What can hang from each mark:
gatada: fetod vute
zisem: vute
vute: gatada seluz tamo zisem
tamo: fetod vute
fetod: gatada tamo zisem
seluz: vute

Each row was made from one small tree. The marks that hang from a mark follow it in brackets, in alphabetical order. Every link used is in the known rows. Write each row's tree.
Known rows:
tamo{vute}: -0.971; -1.470; -0.035; 2.893; 0.838; 5.357; -2.837; -0.625; -0.282; 0.859; -0.300; -0.145; -0.501; 1.750; -0.271; -1.487; -1.510; -1.337; 4.137; -1.853; -1.935
gatada{fetod{zisem} vute}: 2.656; -1.690; -3.464; 0.806; 2.900; -0.768; -0.561; 2.908; -0.643; 1.670; 1.220; 2.032; -0.753; -2.154; -3.447; -1.620; 2.975; -0.338; 0.809; 0.775; -0.852
tamo{fetod vute}: -0.763; -4.223; 1.087; 4.359; 0.599; 5.066; -1.308; -0.798; -1.420; -0.193; -1.247; -1.191; 0.721; -0.910; -1.554; -1.423; -2.377; -0.886; 3.516; -0.052; -2.093
fetod{tamo zisem}: -1.313; -2.186; 1.093; -3.557; 2.053; -0.953; -1.799; 0.561; -0.797; 0.705; 3.218; -1.934; 0.872; 3.484; -4.942; -1.401; -1.023; 1.543; 0.958; -2.112; 2.955
fetod{tamo}: -1.928; -1.704; 1.928; -1.981; 0.179; 0.587; -2.499; -2.811; 1.067; 1.127; 0.653; -2.513; -1.963; 3.670; -1.570; -0.989; -2.676; -0.386; 2.325; -1.786; 1.041
gatada{vute}: -0.101; 0.123; 0.386; 1.797; 1.699; 2.789; -1.642; 0.557; 1.247; 2.181; 0.564; -0.314; -3.516; 0.629; -0.863; -1.509; -0.737; -1.873; 1.888; -0.825; -2.079
fetod{gatada{vute{tamo}} zisem}: 0.234; 4.718; 2.080; 2.091; -0.701; 1.078; 1.994; 3.101; 2.148; 1.562; 1.088; -1.791; -2.594; -0.261; -1.472; 0.008; 3.880; 0.532; -1.102; -3.673; 1.275
zisem{vute{gatada seluz}}: -1.629; 0.193; 0.067; -0.889; -1.486; 2.126; -1.458; -0.518; 0.362; -0.292; -0.136; 1.045; 0.190; -0.246; 2.226; 2.020; -1.033; -0.884; -3.202; 0.595; 1.098
seluz{vute{gatada{fetod{tamo}}}}: 1.435; -1.151; -1.620; -2.948; -4.010; -1.145; 2.537; -0.573; 1.336; -0.668; -3.423; 0.226; -0.208; -3.754; 3.963; -1.120; 0.146; 0.151; 1.200; -1.841; 0.483
tamo{fetod{gatada zisem{vute{seluz}}}}: -2.514; -4.315; 0.928; -2.014; -0.645; 3.873; -0.546; -1.412; -1.480; -0.008; 1.409; -1.423; 2.892; 0.024; -1.762; 1.447; 0.989; 0.169; -7.061; 1.339; 2.907
zisem{vute{tamo{fetod{gatada}}}}: -2.192; 2.190; 3.574; 3.145; -2.191; 1.991; 1.268; -2.859; 0.823; 0.456; -0.054; -2.711; -1.245; -3.754; 1.506; 1.842; -0.333; -1.008; -4.491; -1.460; -0.303
tamo{fetod vute{gatada}}: -1.641; -1.646; 1.748; 4.941; -1.956; 3.492; 1.546; 1.279; -0.199; -0.447; -2.638; -0.160; 1.135; -4.086; -0.467; 0.773; -0.959; -0.565; 4.092; -1.041; -0.787
fetod{gatada zisem{vute{seluz tamo}}}: -1.299; 2.191; 0.966; -1.062; -1.413; 1.469; -0.682; -0.365; 0.085; -0.460; 2.090; -1.160; 1.103; 2.020; 0.312; 1.490; 1.679; 1.208; -6.838; -1.240; 2.823
tamo{fetod{gatada} vute{zisem}}: -2.014; -2.205; 2.765; 1.222; 0.375; 4.887; 1.052; -2.038; -1.221; 1.527; -1.081; 0.277; 1.697; -0.391; 1.175; 1.302; 0.416; -2.437; 1.959; -0.190; -2.221
gatada{fetod{zisem} vute{seluz tamo}}: 4.076; 1.542; -3.250; 2.923; 1.756; -3.433; -0.343; 2.845; -0.097; -1.536; 0.031; 0.679; -0.587; -0.381; -2.096; -1.675; 2.016; 2.007; -0.653; 2.869; 0.004
fetod{tamo{vute}}: -1.009; -2.019; 0.574; 0.025; 0.276; 3.479; -2.806; -1.491; 0.967; 0.012; -1.035; -1.535; -0.989; 4.154; 0.215; -1.967; -2.340; 0.317; 5.293; -4.081; -0.391
vute{seluz}: -1.729; -2.500; 0.653; 0.348; 0.466; 2.623; -4.127; -1.630; -0.169; 0.174; 0.004; -1.319; -0.479; 3.988; -1.592; -0.623; -2.343; -0.925; -0.343; 2.916; 0.708
gatada{fetod}: 0.534; -2.501; -1.612; 1.821; 0.891; -0.212; -2.197; -2.145; -1.136; 2.107; -0.664; 0.963; -1.087; -1.892; -1.453; -0.070; -0.717; -2.118; 1.067; 2.693; -1.064
gatada{fetod{tamo} vute}: 2.183; -1.466; -2.079; 0.094; 1.083; -1.527; -1.332; -0.456; 2.294; 1.158; -1.792; 0.116; -4.435; 0.088; 0.346; -1.844; -0.245; -0.809; 3.841; -0.884; -1.181
gatada{fetod vute}: 2.192; -1.116; -2.609; 3.113; 1.627; 0.484; -0.937; 0.317; 1.033; 2.207; -1.400; 1.458; -3.400; -2.332; 0.210; -1.234; 0.946; -2.258; 2.193; 1.471; -2.861
zisem{vute}: -1.895; -0.949; 0.185; -0.288; 1.738; 2.996; -2.467; -1.698; -0.652; 1.561; 2.295; 0.027; -0.495; 0.109; 0.409; 0.271; -1.696; -1.961; -2.360; -0.810; -1.512
seluz{vute}: -0.619; -1.878; 0.714; -1.335; -0.384; 4.351; -0.576; -1.664; -0.893; 0.414; 0.067; -0.937; 0.527; 0.095; 1.403; -2.846; -1.908; -1.251; -1.057; -0.665; -1.870
fetod{gatada}: -3.272; -0.814; 3.010; 0.237; -2.179; 4.570; -1.608; -2.158; 1.394; 3.529; -0.416; -2.217; -2.308; 0.808; 0.019; 1.197; 0.727; -3.132; -0.771; -0.807; 1.205
zisem{vute{seluz tamo}}: -0.231; 2.412; 0.243; 2.248; 0.233; 0.148; -2.674; -2.413; -0.037; -1.666; 1.034; -1.028; -0.312; 2.188; 1.961; 0.244; -2.433; 0.179; -3.768; 0.792; -0.538

Write each row's tree:
1.167; -1.233; -3.281; 2.783; -0.186; 0.132; 1.551; 4.128; -1.348; 0.315; -1.113; 3.030; 2.629; -4.244; -2.215; 0.719; 3.047; 0.709; 3.415; -1.070; 0.646
tamo{vute{gatada{fetod{zisem}}}}
-0.471; -2.232; -0.694; 0.181; 2.895; 3.194; -2.745; -0.983; -2.373; -0.623; 0.423; 2.153; 1.964; 4.744; 0.663; -0.456; -1.544; -0.963; 2.488; 1.747; -2.597
tamo{vute{seluz zisem}}
3.091; -1.831; -2.875; -2.881; 2.860; -3.439; -1.270; -1.485; 0.560; 0.296; -0.973; 2.625; -2.381; 3.156; 1.487; -0.971; -0.056; -0.285; 2.430; 3.274; -2.112
gatada{fetod{tamo} vute{seluz zisem}}
1.401; 3.391; 0.435; 4.573; -0.039; 0.625; -1.333; 0.405; 2.318; -1.054; -0.654; -1.323; -3.472; 2.507; 1.006; -1.630; -0.726; 0.455; 0.692; 1.138; -1.191
gatada{vute{seluz tamo}}
-0.254; 3.325; 0.169; 0.719; 2.722; -0.958; -0.431; 1.120; -1.884; -0.398; 4.303; -0.860; 2.099; -0.436; -2.638; -0.043; -0.085; 1.291; -3.882; -1.881; 0.111
fetod{zisem{vute{tamo}}}
1.311; 5.591; 1.043; 2.641; 3.117; -2.398; 1.317; 1.148; 0.106; 1.034; 2.059; 0.851; -2.549; 0.179; 0.264; -0.203; -0.177; -0.858; 1.527; -0.110; -4.196
gatada{vute{tamo zisem}}
-2.893; -3.347; 3.091; -0.575; -0.736; 2.569; 0.667; 0.254; -1.292; 1.624; 1.236; -2.508; 1.951; -1.721; -4.828; 0.976; 1.202; -0.660; -2.738; 0.578; 2.870
tamo{fetod{gatada zisem}}
0.129; 5.845; 1.939; -0.738; -1.739; -1.886; 5.221; 0.806; -0.382; -1.077; 0.451; 0.805; 1.614; -3.591; 3.398; 0.605; -0.081; 0.037; -0.671; -1.580; -2.738
seluz{vute{gatada tamo zisem}}
-1.239; -3.434; 0.339; -3.403; -1.621; 4.496; -2.606; -0.645; 1.608; -0.410; -0.885; -1.601; 0.872; 7.193; 0.116; -1.114; 1.523; 1.630; 0.830; -3.369; 4.322
fetod{gatada tamo{vute{seluz}} zisem}
0.914; 3.417; 1.248; -1.158; 0.862; -0.535; 2.171; -1.175; -2.180; -0.669; 1.541; -0.060; 1.832; -0.043; 2.666; -1.604; -1.790; -0.090; -1.225; -0.563; -3.754
seluz{vute{tamo zisem}}
0.874; -2.770; -3.685; -1.119; 3.283; -0.875; -1.323; 0.213; -3.330; 1.236; 2.981; 2.358; 2.745; -2.629; -2.667; 0.254; 1.190; -0.389; -3.750; 0.576; -0.352
gatada{fetod{zisem{vute}}}
1.455; -1.116; -3.295; 1.068; 0.260; -0.849; 0.455; 0.806; -1.464; -0.483; -2.644; 4.984; 2.312; -0.853; 2.580; 1.836; 0.844; -0.717; 3.356; 2.903; -2.096
tamo{vute{gatada{fetod} seluz zisem}}
-0.667; -0.200; 0.098; -2.898; -0.824; -0.009; -0.021; -0.108; 0.821; -1.400; -1.432; 1.622; 1.102; 4.214; 2.713; 0.548; -1.129; 0.818; 4.599; -1.243; 0.011
fetod{tamo{vute{gatada seluz zisem}}}
-0.800; 1.233; 0.822; -3.548; -0.739; 0.976; 3.732; 0.826; -1.144; 0.224; 0.376; 1.880; 2.058; -2.644; 3.002; 0.433; -0.222; -0.986; -0.480; -0.804; -2.448
seluz{vute{gatada zisem}}
-0.657; -1.917; 2.059; -0.401; 0.505; 2.736; 0.733; -1.398; 0.708; 0.958; -1.045; -0.153; -1.576; 1.083; 1.543; 1.009; 0.700; -2.091; -1.412; 3.160; -1.316
tamo{fetod{gatada{vute{seluz zisem}}}}
-1.114; 4.236; 2.270; 3.411; -3.632; -1.726; 0.338; 0.606; 1.589; -1.544; -1.267; -1.384; -1.111; -0.199; 0.631; 1.502; -1.002; 0.478; -0.114; 0.966; 1.460
vute{gatada seluz tamo}
-1.137; 3.097; 3.385; 2.665; -0.901; -4.174; 2.940; 0.415; -1.163; -2.283; -0.495; -0.456; 1.938; -2.476; -0.492; 2.601; -1.552; 1.214; -0.880; 4.294; -0.098
vute{gatada seluz tamo{fetod} zisem}
-2.387; -0.978; 0.868; -5.808; -0.080; 1.709; -0.580; -1.243; 0.767; 1.777; 2.576; -2.046; 0.487; 2.696; -0.538; 0.691; 1.312; 0.179; -3.959; -4.744; 3.422
fetod{gatada tamo zisem{vute}}
0.458; -1.405; -2.662; -2.660; -2.349; -2.365; -0.949; -1.680; 1.509; -1.237; -2.062; 1.176; -0.518; -0.457; 3.737; 1.519; -1.098; 0.343; -1.552; 0.396; 1.587
zisem{vute{gatada{fetod{tamo}} seluz}}
-1.421; -0.959; -0.526; -5.471; -0.398; -1.193; -0.365; 1.463; 0.351; -1.470; 2.026; -0.177; 1.871; 2.055; -1.133; 0.807; 0.216; 2.800; -3.178; -2.263; 4.107
fetod{tamo zisem{vute{gatada seluz}}}
2.653; -0.733; -2.463; -2.028; 3.527; -3.834; 0.105; -0.682; 0.510; 1.747; 0.062; 2.142; -2.815; 0.760; 0.753; -0.435; 0.063; -1.166; 3.739; 0.678; -3.242
gatada{fetod{tamo} vute{zisem}}
-2.264; -1.609; 2.408; -4.245; -0.956; 0.922; -0.759; -0.293; 1.233; 2.010; 1.444; -2.725; -0.431; 3.379; -2.829; 0.199; 1.495; 0.345; -0.805; -3.626; 4.526
fetod{gatada tamo zisem}
-1.067; -3.185; -1.093; -5.657; 2.152; 0.121; -3.304; -0.800; -1.119; -1.525; 3.294; -0.835; 1.910; 5.222; -2.016; -0.838; -1.456; 2.234; -3.583; -1.024; 3.070
fetod{tamo zisem{vute{seluz}}}
0.749; -2.399; -1.950; -3.249; -1.341; -4.625; -0.142; 1.682; 0.229; -1.239; -0.639; 0.743; 1.567; 0.517; -2.623; 0.730; 1.208; 2.643; 0.274; 1.279; 4.859
vute{gatada{fetod{tamo zisem}} seluz}
-1.248; 6.519; 2.753; 1.378; -0.201; -4.402; 2.844; 1.740; -0.019; 0.578; 1.425; 0.868; 0.365; -2.736; 0.171; 2.863; -0.099; -0.336; 1.019; -0.056; -1.243
vute{gatada tamo zisem}
1.694; -0.046; -1.778; -6.037; -1.583; -3.584; 3.729; -0.557; -0.668; 0.006; -1.678; 2.324; 1.468; -3.077; 4.356; -0.160; 0.341; -0.218; 1.279; -0.675; -1.616
seluz{vute{gatada{fetod{tamo}} zisem}}
2.682; 2.934; -2.061; 0.682; -2.773; -3.259; 4.874; 3.360; -1.429; -1.794; -0.718; 0.989; 2.998; -6.675; 0.529; -0.774; 2.679; 2.446; -1.798; -1.043; 0.656
seluz{vute{gatada{fetod{zisem}} tamo}}
0.979; -3.479; -1.896; -3.062; 1.716; -3.236; -1.491; -0.207; -1.237; 0.828; 1.233; -0.389; 1.315; 0.897; -4.478; -1.105; 0.072; 1.287; 0.905; 0.034; 2.219
gatada{fetod{tamo zisem}}
-0.676; 5.000; 2.317; 1.204; -0.611; -3.965; 1.820; 0.901; -0.051; -1.375; 0.378; 0.754; 0.740; 0.160; 0.977; 2.450; -0.362; 0.575; -0.541; 2.320; 0.109
vute{gatada seluz tamo zisem}
-0.689; 1.921; 3.671; -0.461; -1.883; 1.677; 4.520; -2.428; -0.762; -0.502; -0.681; -1.823; 1.703; -3.131; 3.558; 0.115; -0.322; -0.883; -3.255; 0.122; -2.434
seluz{vute{tamo{fetod{gatada}} zisem}}
0.194; 2.096; 2.220; 1.232; -2.807; -1.319; 5.994; 3.526; -1.789; -3.071; -0.020; -1.922; 4.005; -6.777; -1.094; -0.890; 0.344; 3.205; -2.672; -1.820; 1.180
seluz{vute{gatada tamo{fetod{zisem}}}}
-1.665; 0.377; 1.375; -1.582; 0.263; -1.586; 0.077; 0.427; -0.910; 0.236; 0.363; 1.883; 1.442; 1.136; 0.146; 2.585; -0.539; -0.821; 0.066; 3.066; 0.062
vute{gatada seluz zisem}
-0.779; 1.560; 2.304; 3.150; -1.818; -3.526; 2.665; 3.282; -1.098; -3.477; 0.447; -2.066; 3.107; -2.852; -3.947; 1.328; 0.125; 3.303; -1.960; 2.003; 3.764
vute{gatada seluz tamo{fetod{zisem}}}
2.655; -1.894; -3.055; -1.462; 2.458; -2.967; -0.263; 1.646; 0.531; 0.925; 0.964; 0.604; -1.810; 0.671; -2.888; -2.217; 1.969; 1.185; 2.238; -0.991; 0.672
gatada{fetod{tamo zisem} vute}
1.221; 2.771; -0.894; 4.547; -3.170; -4.123; 0.568; 0.424; 1.279; -1.482; -3.097; 0.273; -0.849; -3.037; 0.900; 1.692; 0.031; 0.604; 0.301; 3.199; 1.204
vute{gatada{fetod} seluz tamo}
0.238; 3.847; 1.835; 3.377; -2.998; 2.556; -0.436; -0.716; 4.542; 0.630; -2.316; -2.101; -4.799; 2.432; 2.939; 0.029; 1.676; -0.983; -1.326; -0.349; 0.680
fetod{gatada{vute{seluz tamo}}}
1.372; 3.416; -2.486; 3.147; -2.462; -3.203; 0.495; -0.568; 0.753; -1.945; -1.914; 1.538; -0.155; -3.766; 3.656; 2.465; 0.393; 0.327; -3.006; 2.024; -0.018
zisem{vute{gatada{fetod} seluz tamo}}
3.300; 2.029; -2.359; 5.282; 0.068; -1.567; -1.041; 0.285; 1.550; -0.781; -2.423; 0.579; -3.720; -0.245; 1.439; -1.308; 0.319; 0.073; 0.866; 3.270; -1.641
gatada{fetod vute{seluz tamo}}
2.723; -0.455; -2.636; 0.468; 4.028; -1.943; 0.355; 0.684; -0.507; 2.568; 0.551; 3.753; -1.884; -1.878; 0.107; 0.047; 1.437; -2.553; 2.493; 2.951; -4.595
gatada{fetod vute{zisem}}
2.701; -2.896; -3.058; -0.448; 0.272; -1.024; -2.571; -1.193; 2.831; -0.442; -2.562; 0.132; -3.940; 2.956; 1.385; -1.818; -0.830; -0.030; 2.797; 1.575; -0.345
gatada{fetod{tamo} vute{seluz}}
-0.389; -2.600; -0.395; -1.730; 1.741; 2.112; -1.657; 1.162; -0.840; -0.613; 1.483; -0.915; 1.732; 4.315; -3.043; -2.412; -0.331; 2.008; 3.952; -4.453; 0.811
fetod{tamo{vute} zisem}
